Known rows, with every step that occurs:
z, t, p, c, x, a: [-26  23 -10  -9  16 -13  25  -1  -8  21  -4  -6   6  22   2 -13  13  13
   9  -1 -11   2  -1   4 -11   6  -9  12   9 -25  11   6   6 -17   8  12
   9 -28  13  12 -11  -3   2   4  -8  -3 -18   5]
y, e, u, p: [ 28  -8 -15  16 -18 -11  -9  21  -4 -14  17   3  -9  -4   4   7   8   8
  -7  16  30   2  12  -2  14   6   7 -12  -8  18 -19 -10   5 -10  -1 -14
 -18   9   2  -9  18   0  -6 -21  -3  12  15   5]
p, c, x, a, z: [  1  10  -6 -10   7   3  14  -6  -3   2 -32  -3 -15   8   9  -2  20   9
   4  -3 -18 -20 -17   7 -24  -2 -20   6  12 -26  17  16   7 -33  14   1
   6   3  10   5  10   1  12   8   6  -9  -6  17]
u, p, t, z, r: [  5 -12  -5  14   4  -7   2  -3   8  12   2   5  15   4   8  -9 -12  10
   0  -4 -13  12  17   1   3  -2 -11  16  -3  -2  -1   0  18  -2  24  13
  -1 -12 -16   5  17  -5 -19   3  13  -2  10   9]
p, c, x, a, z, l, b, e, u: [-30  -3   8 -22   7  12 -11 -22   1 -17 -10 -12   9 -22 -14 -11   7 -19
   8  -7  -4 -21 -14  13 -12   1  -7 -11   4   5   8  -2 -27  17 -13  -7
   0  -4   5 -20 -37  13  19  -8  -9  -3  -3  -4]
e, u, p: [ 46  -5 -10   9  -9   3  -9   8  -1 -10  14   4 -12   0   7   9   6  -2
   4  15  21  -3   4  -3  14  -6   8  -8  -5  12 -15 -11  -5  -8  -2  -8
 -13  22   6   3  19  -2  -6   5  -5  11  20   1]
c, x, a, z, t, p, u: [-26  20   4 -17  -5   2  25 -24 -12  28 -18   4   2  21  -9  -2   8 -13
   1  -6  -6  -2 -15   4 -22  10  -1  -2   4 -11  20   9  16  -9  12  20
  17 -26  -2   1 -12 -11   7   6   6 -21 -17  -4]
y, a: [ 11   2  -8  30  -1   3  13  32  -4   3  -2  17 -19   7  17  14  -5  34
 -18  26  10   6   9 -25   3  -1  12   2 -16 -19  -9  21  17 -21   9 -15
  -4  20   5  19  41   1 -10   3  -3 -18  -1   6]
z, a: [  3  -2   7  18   3   9   2  22   2  -1   4  13 -14  12  14   0 -14  23
  -2  11  16  11   7 -27  12 -11  19  22 -21 -18 -10  12  13  -5   9  -2
   5  15  12  22  44   5 -15   6  -9 -14   0  -4]
c, x, a, z, l, b, e, u: [-33  -5  13 -14  -8  14  -7 -19   8 -27  -1  -6  -1 -23 -15   0 -16 -21
   0  -2   5 -14 -17   1 -13  -3  17  -7 -14  11   4  -1 -18  23 -10 -16
  -2  16   2 -18 -44  12  12 -13 -11 -11  -5 -11]
b, e, u: [ 27  -7  -2  13   0  11  -5  14  10 -25   3   5 -15  -4   8  22  -1  -9
  -8  12  18  -2   1 -12   8  -8   7  -7  -8   0  -9  10  -7  -1 -24 -19
  -8  36   4   7  17  10   4  -9 -23   6  -1  -5]
x, c: [ 21  12  -3  19  14  17   4  27   7   3   2  11 -15  10  12   7   1  20
  -3  23   2   6 -12 -19  -5 -13   9   7  -1 -13 -10   3  -3 -30   0 -18
   3  34   6  24  26  -4   6   0  -1  -5   0  13]
u, p, c, x, a, z: [ 11   5 -14  -8   8 -15  10 -10   0  -1 -20 -15 -14  -2   2 -10  28   9
   7 -13 -17 -26 -15  18 -20  -1 -26  -2  19  -8  15   0  -4 -33  15  12
   1  -6   4  -4  -6  -8   4  14  14  -2   8  12]
y, e, u, p, t, w: [ 19 -10 -16   6 -19 -23 -10  18 -19  10  20  -5   0   1   4   5  18   5
  -7   9   6  16  24  15  19  18  -4 -11  -2  12 -11 -11  15   1 -12   1
 -16  -6  -7  -9  -9  -5 -12 -21   9  23   9   4]
z, l, b, e, u, p, t, w: [  1 -28   2  -8  -7 -15 -26   2  -3   3  38 -17  25 -25  -6  -1  -3 -15
   2   0  -6  17  17  14  24  11   7  -8  -7  20  -9 -22 -24  46 -27  -4
 -17   3 -11 -10 -35   4 -15  -6   0  18  14 -15]
l, b, e, u, p, c, x: [ 23  -8 -17 -13  20 -29 -23   2  10 -16   1 -36   4 -21   9  -4  27 -12
   0  -5  25 -21   7  24  -2   0 -23 -12   9  11  -2 -15 -38 -14 -22 -19
 -20   3   5  -9 -22  18   1  -5  -7   7   9   3]
p, t, w: [ 20  -8  -2   2  -3  -6   2  22 -11  22   6   5   0  16  25  14   2  13
  -5  10 -19  24  14  -2   8   4  -1  17  -8 -29   1  11  20  -5   1  -4
  -4  18  -1  23  27   1 -17   5   6   5  -2   9]
z, r: [ 19 -10   0  21   4  13  10  21  16  -1  -1  18  -6   8  17   7 -26  21
  -5  13  -2   8   6 -24   4 -10   9  22 -37 -18  -7   7  19 -14   9 -10
   0  15   3  21  39   7 -19  -1  -7 -15   6   8]
a, z, l, b, e, u, p, c, x: [  6 -15  -8 -24  -1 -19 -21 -22   6 -16  -2 -23  18 -39  -8  -5  13 -26
   6 -15   4 -19  -3  23  -6  -2 -10 -21   1  18  10 -21 -46  18  -8  -1
 -10  -9   2 -16 -30  16   4  -8   1   6  19   0]
x, a: [  7   2   7  16   4  19   8  21   4  -4   5  13 -17  17  11   5  -7  22
   0  17  -2   2  -9 -20   0  -4  10  17   0 -18 -10  15  14 -17   5 -16
  -2  30   5  10  30  -5  -4   9  -8  -5  -4   6]
t, p, c, x, a, z: [ -9  15 -11 -12   2  -7  20 -10 -11  14 -37  -5  -4   7  -2   2  16  11
  -2  -5 -26  -9 -17  15 -28   6 -22   1  16 -17  22   6  -1 -24  22   3
   2 -13   8  10  -2  -2   9   8  11   6  -9  10]
x, a, z, l, j: [ -4 -12  30   7 -29   7  -7   8   5   1  22  28  -8  -2  -8  -4 -15   0
  10   8 -16  11 -19 -13 -10   0  24  21 -11 -11 -10   1  -6  17  12  -1
  20  22   0   0  29  -4  -9  11   4 -18   3   3]
x, a, z: [  0  -3  13   9  -6  28  10   7   3  -4 -14  16 -20   9   3  10 -12  15
  -1   8 -16  -2 -16 -15  -9  -3   5   9   0 -12   2  15  18 -14  15  -8
   2  23   5   3  28  -8   1   8   3  -6  -3   6]
t, p, u, e: [ 23   1  -8   5 -11 -12  -3  14  -5  18  -3   4  16  10   9  11  12   6
  -9  -3  -3   7  -1  -2  -2   5 -10  -4  20   1  -6   3   5   0  -2  -2
   2  -8  -8  -3  40   3  -6  11   8   5   4   7]
e, u, p, t, w: [ 33  -6 -12  -3 -11  -8  -8   6 -16  12  18  -6  -4   6   8   7  16  -5
   6   8  -4  11  16  14  17   7  -5  -5   0   6  -7 -12   8   2 -13   6
 -11   9  -2   6  -8  -7  -9   5   6  22  13   0]
t, z, a: [-10   2  13  13 -10   1   2  10   0   1  -8  17  -4  11   9   7 -24  17
  -4   1   8  23   8 -22   5 -11  20  24 -12  -7  -5  17  17  -2  25  -6
   7   4   3  27  40   8 -11   4   2  -6  -8  -1]
e, b: [ 20 -16   0   4   4  17  -5  19   1 -15   4  11  -3   8  29  14 -14  13
  -9  14  23  -5  11 -21   3  -8  12  10 -30 -14 -15   0  10 -10   5 -26
  -8  22  14   7  35  13   8  -4   4   4   5   8]
b, e, u, p, c, x, a: [ 13   9 -20   0  18 -18   2  -6   9 -23   1 -28 -18 -10  -5 -11  42  -5
   7  -7   7 -32 -10  23  -7  -3 -26 -17  24  10  -2  -4 -22 -21 -29   5
  -6   3   3 -12 -42  -2  15   1 -12  12   2  -5]
l, b, e, u, p: [ 22 -22   1   5   5  -3 -26  13  16 -22  21 -15   1 -20   3   9  -5  -7
  -8   7  28  -4   8   1  13  -1   3  -8  -3  25 -15 -15 -26   6 -21 -30
 -23  23   1 -11  -3   9  -7  -5 -11  10  14  -7]
z, a, x, c: [  5  29   3  15  11  18  13  14  -1   0 -16  16 -19   9  -7  -6 -20  18
 -10   6   4   3 -11 -14   0 -12  13   5 -17 -12  -2   1  11 -10  -5   0
  10  13  -2  16   5  -2   5  -7   2 -17 -11  -1]

Rows:
[  9   5   2  -2   1   2   9   4 -11  35   5  14  18  23   5   9   0  -2
  -2  10   9  23   6 -13   7  10   6   5  -1 -17   3   4   9   1   4   7
   8 -15  -1  18  41  -3  -9   6  -4  -9  -5  -3]
z, t, p, u
[  2  12  -7   7   2  -3  17  11   4  -8  -3  -2 -22  15  16   2   5  14
  -4  11   2 -10 -13  -8 -15  -9  10  16  -4 -26   0  16  12 -29   8 -13
   0  31  10  11   6   3  -3   2  -7 -17 -10   6]
c, x, a
[-12  -4  -6 -12  16 -12 -15 -11   6 -18  21 -30  12 -25 -14 -23  22  -8
  12  -5  10 -21  -6  20   0   2  -7 -12  14  17  -5 -19 -40  15 -24  -3
 -11  -6   2 -22 -49   7   8  -3 -12   6   8  -9]
z, l, b, e, u, p, c, x, a
[-11  13  -8 -20  10   2   8 -26  -5  -2  -8  -9 -12   6 -11 -20  26 -11
  22 -12  -3 -26  -6  18  -7   1 -15 -12  12   7  11  -8   2 -17  -2  30
  12 -28  10 -18 -37 -12  14   7  -3  -3   0   4]
e, u, p, c, x, a, z, t
[ -7   2   3  -7 -14  -7   4  -5  -2  25  -7  11  22  11   0   8  -2  -9
  -1 -18 -15   8   0  -5  -2   7  -7  -6  11   6   8   3  18  12   4  22
  18 -37  -7 -13  26  -4  -4   9   9  -5  -4   6]
a, z, t, p, u, e
[ 32 -12 -13  11  10  -4  -2  13  -1  11  13  -6   4   5  19  -4  15  11
  -1  10   4   0  12  -1   8  -1  -8   8  11 -16  -7   0   4  -9  10   7
  -6  13  -2   4  34  -7 -16  12   3  -1  18   9]
u, p, t
[  1  15  12   6 -18  -3   8  -1  -6  -3 -25  21  -3  10  -4   8 -41   7
 -13  -9  -1  19   4 -12   1  -8  16  16 -17 -11   7  14  26   8  18  -7
   2   0  -9  19  25   9 -10  -9   8 -10 -12  -1]
t, z, a, x
[  1 -19  13   0  -5  15 -25   8   9 -19  22   4  15 -20  -1   9 -21 -13
  -2  16  21  10   3 -16  16  -4  25  -2 -20   9 -15  -6 -24  33 -19 -29
 -12  25   3  -1   5  19  -5 -13 -20   1   8  -9]
z, l, b, e, u
[ 24  -9  -4  -3   0   8 -17  12   0  -7   5   3  10  11  27   3  11   1
  -7  -4  21 -17   9  -9   1  -3  -9  -5  -1   1 -18   1  15  -3 -14  -6
   3   0  -2 -24  31  13  15   3  14   2   8  11]
p, u, e, b
[-20  33   8   6  12  18   9  -6 -11  15 -25  13  -1  15 -12 -15 -15   7
  -8  -5  -9  12  -1  -1  -5  -7   0   9   8 -16   6  11  22   0  13  12
  17  -4 -16   9  -7  -7  12 -10  14 -12 -19   3]
p, t, z, a, x, c
[-23 -12   4 -11  -9  -3 -10 -23  11 -28  12 -19   1 -33 -22  -8  -6 -23
   2  -9   4 -23 -16  12  -8   0  13 -14  -7  30   1 -17 -29  24 -10  -5
 -10   8  -2 -28 -61   4   7  -5  -3  -5   8 -15]
c, x, a, z, l, b, e, u, p
[-16  -5   2  10   4  -6  -9 -12   3 -11   7  -9  -1  -9 -12  -9   5 -12
   1 -12  16   2  17   8  17  -5  -8  -6  13  22  -9   4  -3  21  -8  20
   2 -11 -12  -7 -17  -2   1  -1  -5   9   0 -19]
b, e, u, p, t, z, a
[ 36 -13 -10  16  -1  -9  -8  10  15 -26  15  -5 -14 -17   2  15   6 -10
  -4   6  14  -7   1   0  14  -6   1 -15  -1  19 -12  -8 -18  -1 -23  -9
 -14  25  -1  -1   1   2  -3  -2 -13  16  13  -8]
b, e, u, p
[-18   6  -8 -13  16 -10   9 -25  10 -19  -4 -20 -14  -9 -13 -14  28 -22
  15 -22  -6 -32  -8  21  -7   0 -23 -21  13  15  13  -3 -10 -10 -22  28
  10 -25   3 -23 -55  -9  20  -2 -12   3  -6  -6]
b, e, u, p, c, x, a, z, t
[ -3   2   0   8  -3  -3  14  16  -2  20   9  15  11  16   9  13 -22  10
  -4  11  -1  27  10 -20   8   3  18  14 -16 -15  -1   3  11   2  12  -4
   1  -6   9  23  31  -1 -17   3 -10  -3  -5   1]
z, t, p
[  4 -12  -2   3 -11  -9 -12 -18   1 -13  19   0  21 -21 -11   1   4 -25
   5  -2  -3   9   9   8  13  -4   4 -13  17  18  -5  -4 -17  38  -3  14
  -3   1 -19  -6 -17  -1   0  -6  -4  18  15 -10]
b, e, u, p, t, z, l
[ -7  33  12  11  -1  10  10   3  -3   0 -26  19 -11   9 -13  -2 -31  13
 -10  -4  -7  16  -9 -10  -7 -11  13   8  -7  -3   4   6  15  -7  11  -4
  13   2 -11  21  -1  -1   9 -12  12  -9 -19   0]
t, z, a, x, c
[ 26 -14 -12  12  13   0  -8   1   6 -14  14 -12  -4 -10   4   2  22 -13
  -2   5  15 -11  11   6  14  -2 -14 -15  13   8  -8  -1 -11   7 -23   8
  -9  19  -8 -11  -5  -3   1  -1 -13  12  13  -7]
b, e, u, p, t
[-17 -22  20  -2  -9  19 -20 -13  11 -23  21  -6   7 -31 -26  -5 -17 -13
   5  -1  -4  -9 -12   3   9   4  12 -14   0  37  -8 -18 -27  37 -15  -8
 -12   8  -6 -29 -35  -4   4  -1  -4   9  14 -17]
x, a, z, l, b, e, u, p
[-10  -3  -1 -26  -2   7 -14 -29 -10  -2   1 -16  11 -15 -17 -23  15 -10
  19  -5   1 -22 -11  20  -8   4  -5 -10   8  16   3 -24 -24   9   8   3
  -5 -16   7 -23 -36   1   9   6   8   1  16   4]
e, u, p, c, x, a, z, l, b
[ -8  -6  -3 -17  15  -5 -15 -16   9 -19 -12 -33  -7 -22 -10 -11  24 -13
   4 -16   2 -34 -11  29 -14   6 -30 -17  21  22   7 -12 -28 -11 -17  -8
 -11  -6   1 -28 -49   3  18   0   1   7   3  -2]
l, b, e, u, p, c, x, a, z
[ -8  28   0   8  11   1   6 -10  -8  14 -14   0   0   5 -18 -23  -6   8
  -5 -11  -8   7   1  10  -1  -5  -6   0  16   4   4  -4  10   1  12  21
   9 -15 -21   0 -20 -14   6  -4  22  -5  -5  -1]
u, p, t, z, a, x, c
[-10  -2  -1 -10   0  -2  -5   2  -5  13  13   5  29  17  14  -1  -3  -3
  -3 -11  15  -1  18  -8   6   8  -1  -5  -6   9 -11  -8  16  16 -10  10
  10 -40   0 -22   8   6  11   1   9   7  -4   1]
z, t, p, u, e, b
[-32   5  14   2  -6  18  22  -2  -1  17  -3  19   1  16 -11   6 -25  10
   2   2 -22  13  -7 -15  -3   7  12  10  -5  -4   9   7  18   5  18   7
  11 -14   5   6   6 -15  -2   9  -2  -2 -13  -4]
x, a, z, t, p
[ -1 -21  10  -1 -19 -13 -29  -7  10 -19  25  -5  25 -30 -13   7 -23 -17
   0   0  12  15   5   1  13  -2  21  -8   1  36 -12 -17 -32  38  -3 -24
 -19   6  -9  -5 -12  11  -8 -10  -3  15  14 -11]
t, z, l, b, e, u, p
[-10  11 -12 -21   2 -21  21 -12  -8  24 -28   1  11   8   8   6   6  -3
   1 -11 -15   4   1   6 -16   3 -12   4  -4 -22  25   3   3 -13  22  14
  11 -33  13  19  11   5  -2   1   3  -5  -8  12]
a, z, t, p, c, x
[-26  11   4 -21   1 -18  20  -4  -7  17 -14  -4 -10  17   6  -2   7   7
  12 -17 -40   3  -5  11 -13   4  -9  11  -5 -23  24  10  20 -21  -1  16
  16 -25   8  12 -24  -4   0   3   8  -5 -20   9]
p, c, x, a, z, t, w
[-20   3  10   8   4   9   0   3  -8  16  -7  10   5  17  10  -6 -12  12
  -1   1   6  20  16 -14   6  -6   5  25   3 -20  -3  22  22   7  27   9
  12  -4  -3  17  36   3 -10   5   2 -10  -9   1]
p, t, z, a
[-14  26   1   8  12   5  -1 -20   0 -12 -11  -7  -7 -12 -32 -17  -1 -16
  -7 -17   3  -6   0  20   5  -4 -12 -22  19  27   1  -7  -5  16 -21  21
   8 -12 -25 -13 -57 -11  23 -15   6   8 -10 -18]
b, e, u, p, t, z, a, x, c
[ -2 -17   4  -3   4  -4 -28  -6   6  -6  11 -19  20 -15  -1   1   1 -18
  -5  -4  16   5  17  16   9   7 -11  -6  23  22  -7  -6 -17  16  -6 -18
 -19   4 -14 -16 -11   6   0  -6   1  15   5  -3]
l, b, e, u, p, t, z
[-29   7   8  -4  10  16  17  -4  -8  27 -14  10   9  16 -10  -4  -3  12
  12  -3 -27   9  -5  -4  -4  12 -13   7  11 -12  13   5  10  -2  14  14
  14 -33   8   4  10 -13   5  13   1   7 -11   4]
x, a, z, t, p, c
[-22   9  17  -7  -5  24  18 -13 -12  32  -8  16   7  22 -14   0  -3  -6
   3   0 -10  10 -11  -7  -6  16   0  -1   8  -6  14   9  17   4  10  18
  15 -25  -4  -1  14 -18   5  10   5 -10 -12  -7]
x, a, z, t, p, u
[  0 -10  13  -6 -19  -6  10  12  -1  15   0  19  -5  11  13  24 -25   1
   1  -4 -30  27   6 -13   5   0  19  14 -31 -12  14   6  26  -2   4   2
   7  -2   4  23  15  -2 -18   1   6  -3  -8   6]
a, z, t, w
[-39  16   1  -8  -7  -5  31 -14  -2  11 -14   6  -4  14  -6   4 -14   2
  -3  -6 -15   1 -11  -3 -19   3  10  10 -10 -11  17   8  16  -9  20  11
  10 -15   9   7 -19  -6   0   2  -1 -13 -19  -2]
c, x, a, z, t, p
